(in the rows, 128 means zero)
Known rows, with every step that occurs
X > G > N: [142 147 166 151 127 100 133 148 115 108 181 144 118 131 127 112 175 175
 157 148  97 147  91 195 188 117 101 200 137 138 134 125 116 140 126 107
 165 190 104  93  84 101 178 155 131 104 159 112 147 113 106 165 159 129
 127 156]
G > V > Z: [109 129 121 139  98 111 116 117 157 152 106 117 126  97 135  71 149 116
 118 124 166 105  76 119 134 157 124 159 114 129 134 113 118 118  96 153
 145 174 144  95 154 146  98 107 168 118 120 119 104  87 153 110 159 141
 119 142]
Z > V > G > N > F: [125 152 155 141 146  98  85 137 108 147 107 112  73 132 116  92 157 127
 133 159 100 108 121 105 149 108 153 192  95 118 160  68 146  59 150 120
 168 139  99 124 177 115 139 130 136 116 157 116  90  70 109 180 148 132
 143 135]
K > F > N > G: [ 92 162 131 118 158 113 117 186  98 132  93  95  78 152 150 118 166 155
 147 178 186 122  75 173 162 150  99 159 138 114 178 111 112 132 201 166
 140 145  88  83 198  81 139 132 138 120 106  94  89 144 138 128 177 114
 146 129]
Z > X: [110 136 140 132 122 111 132 120 135 151 165 125 143 119 138 116 108 148
 125 153 112  72 112  73 142 135 121 130 130 121 115 151 125 157 133 128
 153 105 110 111 130 116 121 141 158 115 106  75 130 153 127  97 159  94
 111 129]
U > G > V > Z > X: [121 157 130 134 115  64 138 140 152 175 153 116 102  88 147  80 128 141
 131 165 181 125  63 114 140 117  90 191 152 122 145 174  98 158 122 144
 168 158 161  93 147 107 132 147 205 104 109  94 134  96 146  83 177 141
 117 178]
U > G > N: [166 152 154 147 138  89 137 163 109 149 166 142  82 118 116 127 164 190
 174 168 123 142  77 170 153  86  96 186 140 119 157 160 102 140 148 113
 165 153 123 114 119  68 159 167 147 108 138 133 159 127 101 114 144 151
 130 200]
M > Z > X > G: [119 137 144 185 142 100 149 123 119  76 182 111 173 124 146  95  86 128
 143 158 155 100 106 131 180  94 138 148 141 168 120 205 102 186 113 118
 181 117 139  91  92 101 163 134 182  97 142  89 177 108 142 125 157 112
 111 137]
U > G > N > F: [175 148 135 136 146 108 139 202 107 152 150 141  68  92 126 133 163 190
 175 155 113 156 106 172 158  88 119 175 141 139 166 129 100 128 155 136
 188 137 124  96 158  70 170 149 140 113 129 113 144 108 110 138 162 158
 115 210]
V > Z > M > G > N > F: [112 130 110 154 149 168  97 168 135 117 145 124 122 145 151  63 167 133
 137 126 109 117  77 201 146 109 207 155 114 129 147  86  69  92  50 144
 175 139 128 120 146  91 165 119 143 126 131 111 133 116 133 148 151 187
 100 167]
M > G > N: [157 144 140 145 137 138 149 138 118 124 158 136  92 142 125  76 134 168
 145 163 105 122  85 173 159  93 144 177 123 134 147 176  82 158 134 116
 147 136  99 112 115 104 174 134 126 109 138 103 152 105  73 146 111 126
 121 157]
F > K: [119 101 158 147  77 134 118 167 158 155 112  95 129 105 127 136 140 151
 119 126 136 124 168  97 126 131 128 126 153 124 125 171 134 106 139 148
 151 110 137 106 111 150 145 126 134 134 141  95  98  94 179 152 127 133
 138 101]
K > F > N > G > U > Y: [ 64 156 132 104 147 113 113 155  96 135 103 114  87 163 132 121 188 146
 138 175 162 104  33 167 146 178  97 152 130 136 165 124 124 127 213 180
 135 161  75  72 206  63 112 122 110 117  99 117 112 126 142 123 186 133
 155 143]
X > G > U: [ 98 146 144 133 122  70 132 135 128 105 184 163 166 116 128 116 146 128
 115 150 120 126  82 180 134 133 131 195 166 138 102 169 127 162 148 143
 132 199 128  99  78 125 160 137  98 110 163 123 146 101 132 142 138 148
 133 146]
U > G: [151 149 130 125 152  88 144 154 131 144 148 135 104 123 123 126 120 145
 142 157 166 173 111 140 126  86 102 167 159 123 148 179 106 149 146 126
 143 135 156 127 125  97 162 152 160 121 130 130 150 118 137 111 134 145
 136 162]
V > G > U: [ 88 139 162 135 123  59 102 164  96 146 157 162 154 159 127 125 135  64
 124 164 144  77  61 136 106  98 152 147 136 123 122  88 156 120 188 136
 145 183 122 129 136  89 133 119 110 104 167 132 111  87 151 128 133 132
 167 130]
V > G > N > F: [133 136 164 144 135 119  95 202  80 140 143 142  91 150 139 134 164 117
 161 157 118 109 102 156 153  83 144 148 109 135 161  22 134  89 175 125
 198 158  93  99 188  70 160 115 136 105 148 109 101  91 124 184 168 132
 146 153]
M > G > N > F > K: [154 131 144 141 136 167 146 199 127 140 139 119  76 107 137  93 145 184
 141 151 100 130 128 150 167  96 167 168 139 142 148 166  82 133 143 151
 186 116  99  84 146 114 195 111 119 112 136  69 124  94 105 182 130 133
 113 155]
N > G > U: [ 71 141 132 136 118  61 128 154 114 154 174 167 161 118 109  77 166 110
 109 160 151  68  61 154 107 155 143 170 116 103 103 111 126 123 146 191
 157 189  95 117 168 102 123 129 111 111 161  95 115 103 161 120 153 145
 131 186]
V > G: [122 133 160 143 142 101 106 166 102 134 140 128 128 172 140 127 120  71
 127 149 170 128 104 130 115  81 129 134 120 125 139  71 143 117 166 111
 154 143 127 132 150  97 151 116 155 114 145 115 105  94 148 154 140 114
 159 115]
F > N > G: [107 151 154 122 143 111 107 159  86 141 108 113 119 162 116  77 188 140
 128 144 155  98  52 156 164 149  99 177 101 111 136  48 120 138 164 177
 164 194 102 101 191  86 144 126 127 123 134  88 109 130 155 121 174 132
 145 147]
X > G > N > F > K: [140 132 162 148 114 123 132 201 131 109 159 129 107  96 139 128 185 190
 153 135 100 156 132 178 189 125 115 188 150 148 135 121 116 118 137 140
 200 158 108  62 112 116 198 138 125 108 157  75 127  92 124 203 172 138
 118 154]
X > G: [130 143 145 133 146  98 146 135 134  96 165 126 141 134 143 110 139 134
 128 133 140 176 119 165 151 120 106 181 156 144 124 148 118 154 125 117
 143 159 136 102  92 130 181 137 140 118 146 110 146 107 130 163 146 125
 129 128]
G > V: [119 130 119 126 118 117 134 100 147 155 104 114  95  84 134 103 129 118
 113 137 126  95 122  98 143 153 110 172 124 123 120 122 131 114 121 141
 128 150 111  96 144 165 105 122 134 127 132 118  99 104 128 131 150 111
 135 118]
F > N > G > V > Z: [ 96 146 148 129 119 100 104 149 105 150  94 110 111 140 128  46 198 129
 116 137 176  83  22 157 162 165  89 198  96 113 146  41 116 129 142 192
 178 234 119  81 208 101 121 112 155 118 127  86  95 101 172 113 190 136
 136 158]
X > Z: [142 109 146 139 131  88 116  97 130  88 155 130 152 123 146 166 109 101
 150 133 151 152 123 150 131 142 144 159 147 124 143 147 101 137 112 135
 119 124 159 124  94 121 134 128 145 127 141 143 166 108 140 167 150 121
 128 148]
K > F > N > G > V > Z: [ 82 161 124 122 135 108 108 166 110 146  83  87  75 137 154  93 174 151
 140 171 202 111  32 172 164 168 103 178 132 118 191 100 106 123 179 177
 145 173 101  68 210  84 117 120 154 109 103  91  81 116 159 121 195 126
 138 136]

Rows
[128 129 163 149 146  51  86  78 127 100 145 106 124 141 138 124 114  71
 136 154 165 150 120 113 120 130 162 205 129 109 162 134 119 103 123 122
 124 130 158 141 112 121 139 131 161 121 159 140 131  66 141 192 150 114
 142 123] : X > Z > V > G
[121 106 128 130 106 169 122 212 148 142  96  99 105  73 151 154 145 152
 120 107 117 138 202 101 139 137 162 110 149 150 139 121 124  91 140 179
 177  92 130  83 170 147 158 101 115 131 123  79  86  95 173 185 155 147
 114 127] : N > F > K
[111 156 134 105 149 136 110 154 100 124  74  87  72 150 153 153 150 166
 153 166 152 127  84 161 154 142 101 143 149 131 191 135 124 136 196 149
 109 131 103  86 164  97 128 125 119 126 104 120 100 154 128 120 160 118
 148 104] : K > F > N
[126 114 122 139 178 119 120  94 147  97 158 108 108 121 155 104 109  72
 135 148 140 125 121 157 125 126 190 224 153 104 133 157  66 119  69 132
 115 114 140 117  78 128 167 142 140 142 151 127 152 111 139 190 151 130
 134 131] : X > Z > M > G > V
[134 118 181 153 119 118  97 228  97 151 132 122  99 135 143 139 165 132
 156 147 132 109 115 141 162  86 143 147 120 129 158  44 138  77 180 134
 210 148  99  87 172  85 168 118 138 105 155  86  85  76 151 195 168 128
 147 142] : V > G > N > F > K
[120 129 133 175 135 119 138 117 115  97 162 112 166 118 137 105  82 130
 142 158 135  71 110 103 161  94 146 122 127 156 127 191 114 166 115 122
 173  97 141 103 104  97 125 128 174 103 131 104 169 122 139 102 147 120
 115 128] : M > Z > X
[135 117 174 157 117  70  77 136 130 118 132 102 102 113 144 135 143 115
 149 150 138 133 141 123 139 136 179 208 134 116 167 118 113  74 130 141
 170 119 136 105 131 120 157 130 147 119 163 112 107  51 146 221 171 123
 139 134] : X > Z > V > G > N > F > K
[ 59 127 121 120 124  82 121 126 111 151 171 158 156 133 104  72 182  95
 103 146 138  95  50 127 107 174 115 142 104 128  90 119 125 118 153 192
 159 185  87 101 186  84 106 121 116 121 133 124 141  91 160 131 177 157
 142 181] : N > G > U > Y
[112 150 117 123 143 116 148 131 129 138 164 150 132 130 131  82 105 119
 108 160 117  99  74 155 108 112 167 165 154 139 121 208 100 182 152 158
 113 146 125 115 109 126 160 118  86 111 152 112 139 103 111 116  94 136
 124 148] : M > G > U
[129 144 118 141 147  93 125 145 153 162 138 112  91  98 141  72 146 119
 133 148 175 140  84 145 126 105 117 204 145 108 144 141  95 110  91 138
 148 162 167 108 133 109 142 149 181 129 131 131 129 105 162 106 161 167
 133 164] : U > G > V > Z > M
[ 73 134 117 151 135  98 121 141 155 162 145 119 133 111 127  25 178  94
 108 145 179  90  64 151 130 156 148 189  99  93 113  48 102  80  80 175
 181 184 115 100 195 114 120 131 174 126 141  84  89  99 185 143 186 146
 126 165] : N > G > V > Z > M
[ 78 142 144 126 119  74 137 104 134 122 210 148 168 126 135 102 136 134
 108 153  99  94  68 103 153 160  95 167 146 150  86 190 133 179 151 140
 154 150 103  80 102 100 142 140 134 102 121  89 161 113 123 108 188 113
 122 145] : Z > X > G > U > Y
[ 81 164 135 118 147  87 110 173  95 136 105 117  91 149 135 124 170 156
 144 185 162  84  40 178 147 166 113 170 146 111 173 126 117 133 211 185
 132 165  89  77 186  73 128 134 111 112 126  98  92 134 145 115 176 131
 148 137] : K > F > N > G > U
[ 71 158 126 129 160 120 103 170 119 143  86  84  69 148 151  81 181 136
 143 166 183  99  43 187 155 167 127 192 136  99 177  78  96  91 151 172
 146 165  92  75 201  87 125 136 152 126 115  95  78 134 169 129 201 135
 144 125] : K > F > N > G > V > Z > M
[126 152 171 149 134  82  85 113 106 144 125 114  86 152 110  72 157 124
 141 168 112  97 101 116 143 108 144 204  94  99 152  88 150  70 149 106
 146 150 101 137 144 116 130 148 140 113 163 133  95  75 104 156 132 121
 153 118] : Z > V > G > N
[141 110 154 144  89 155 112 206 123 149 116 121  83  81 124 147 189 201
 164 123  73  97 149 140 173 138 146 146 125 136 149  99 119  80 140 152
 197 122  90  79 158 104 148 124 105 117 138  85 107 105 127 179 162 153
 119 165] : G > N > F > K
[ 98 133 164 166  78 101 103 182 146 132 180 118 156 105 160  89 166 187
 137 134 141 117  78 144 185 142 129 152 132 146 142 131  99 135 100 160
 217 147 137  66 136  96 154 124 186  86 118  54 129  93 164 134 198 150
  85 169] : V > Z > X > G > N > F > K
[ 79 118 122 106 103 112 112  94 120 137 147 162 153 127 104 118 168 110
 108 124  94  96  59 112 108 171 135 119 116 157  92 154 143 126 155 161
 112 162 104 109 130 102  84 115  81 125 120 171 160 103 125 102 140 163
 146 154] : G > U > Y
[138 150 124 133 126  71 134 134 153 165 135 119  94  90 142  83 144 133
 133 150 191 161  65 140 128 111 100 187 152 127 157 159  98 139 121 139
 154 169 170 101 149 115 134 142 185 113 121 125 128  86 150 102 160 153
 121 177] : U > G > V > Z
[ 94 136 136 152  99 105 104 119 142 137 166 129 173 137 150  90 128 136
 123 134 158 103  62 110 138 147 126 115 123 128 137 134 109 153  93 143
 165 137 149 120 143  98 115 124 184 103  92  93 136 123 153  74 168 137
  95 150] : V > Z > X
[ 97 121 122 151 138 138  91 137 146 117 134 123 154 155 132  80 164 109
 127 110 141 114  83 170 128 131 185 130 115 108 129  80 103  79  48 130
 139 145 157 138 134 104 125 135 152 136 130 146 127 132 167 117 149 179
 118 140] : V > Z > M
[110 152 114 138 130 120 154 109 165 149 153 108 115 110 161  28  96 120
 102 154 165 103  63 112 145 128 144 179 135 138 142 185  78 180 109 150
 157 136 133  90 141 138 150 108 180 105 111  68 119  84 127 118 147 115
 101 138] : M > G > V > Z > X
[138 137 119 167 150 116 115  84 127  94 104  88 123 119 114  76 100 128
 132 149 132 115 138 114 153 104 170 162 116 147 140 191 119 107 101 127
 134 110 149 128 115 129 126 125 151 120 155 148 146  82 123 127 110 144
 127 124] : M > Z > V
[ 90 154 154 124 122  86 107 161  85 149 116 139 138 150 109  83 199 135
 121 155 135  59  22 163 141 165 108 190 110 108 131  59 131 141 180 200
 155 221  99  95 179  85 134 123  98 118 154  91 112 121 155 107 171 141
 148 161] : F > N > G > U
[101 121 155 130 135  44  73  61 120 100 151 120 131 146 125 122 129  62
 125 149 146 140  82 107 110 153 165 200 118 126 140 144 130  95 137 135
 121 144 145 127 118 108 118 119 137 122 151 171 153  50 139 173 163 127
 156 132] : X > Z > V > G > U > Y
[111 135 126 164 150 155  99 141 136 115 153 128 134 156 138  52 162 131
 144 134 129 108  52 201 134 103 204 167 112 112 146 105  75 103  52 122
 159 153 130 131 121  87 158 139 151 126 132 131 149 115 134 132 141 176
 112 161] : V > Z > M > G > N
[ 89 133 108 153 139 131  96 139 146 122 156 137 162 156 139  52 147  99
 117 131 133  95  48 181 104 120 213 158 133 118 124 134  80 119  67 152
 130 156 147 132 113 101 149 127 127 125 139 131 142 111 156 114 129 188
 115 148] : V > Z > M > G > U
[ 90 152 148 130 131  59  86 104 122 150 126 129 118 143 111  80 132  90
 103 170 119  71  96 108 105 122 170 199 119 106 135 112 163  84 157 134
 126 155 121 141 139 133 120 134 115 114 170 139  94  64 133 131 125 131
 157 114] : Z > V > G > U
[ 77 126 104 141 148 148 102 117 148 118 152 129 154 172 136  50 163  87
 112 123 127 116  38 169 108 132 202 141 117 132 116 132  81 111  64 151
 137 158 140 134 125  89 135 116 133 131 116 153 157 104 150 113 149 194
 124 154] : V > Z > M > G > U > Y
[ 87 129 100 124 184 163 132 114 139 128 148 130 119 155 120  66 150  88
 108 143  82  92  87 150 106 119 190 174 135 124  89 152  94 111  99 141
 116 124  96 126 104 105 154 135  89 143 144 148 151 120 125 141 123 167
 143 126] : Z > M > G > U > Y
[ 91 148 145 159 104  91 120 118 147 115 187 126 184 140 158  78 129 140
 125 136 169 136  60 141 153 138 121 140 130 139 135 150 105 168  94 136
 178 153 155 102 120 101 146 129 194  95 111  83 146 111 152  98 178 131
  93 151] : V > Z > X > G
[ 76 141 127 154 113  70 136 131 145 169 163 124 136 102 137  24 153 115
 103 153 201  80  52 118 138 170 121 179 101 107 122  88 107 125 109 182
 194 180 110  85 202 110 109 128 194 104 124  54  90  94 181 117 203 118
 117 171] : N > G > V > Z > X
[ 75 147 145 155  89  61 113 125 145 122 198 150 204 127 146  73 143 133
 118 143 156  97  31 150 147 153 139 155 142 134 120 160 113 172 102 155
 172 171 153  99 110  96 133 130 166  88 119  87 157 110 156  86 173 145
  95 159] : V > Z > X > G > U
[ 64 138 140 149  88  81 107 111 146 116 199 145 192 138 145  75 157 128
 115 135 149 116  16 130 144 169 123 139 125 152 115 153 112 158 108 151
 168 173 141  89 125  84 117 117 171  96 103 108 165  92 149  86 192 155
 108 157] : V > Z > X > G > U > Y
[103 137 140 181 130  73 135 125 118  88 191 129 181 112 140  91  94 124
 136 172 132  69  78 138 172 102 145 163 151 164 110 216 112 181 129 141
 174 136 145  80  78  96 150 132 151  93 155 102 181  96 137 112 147 130
 118 146] : M > Z > X > G > U
[120 143 138 132 137  91 160 118 147 121 145 122 107  99 143  89 139 121
 118 140 146 154 120 147 163 138  96 212 156 141 113 141 122 144 127 129
 148 181 128  74 101 153 166 135 144 118 155 101 116  92 126 165 165 110
 132 124] : X > G > V
[130 125 153 194 131 113 104 165 111 110 108  75 104 116 125  92 133 132
 154 164 135 104 139 115 170  79 193 168 117 151 158 138 127  66 131 137
 204 115 138  99 143 109 148 115 159 105 172 116 114  36 156 186 131 150
 140 120] : M > Z > V > G > N > F > K
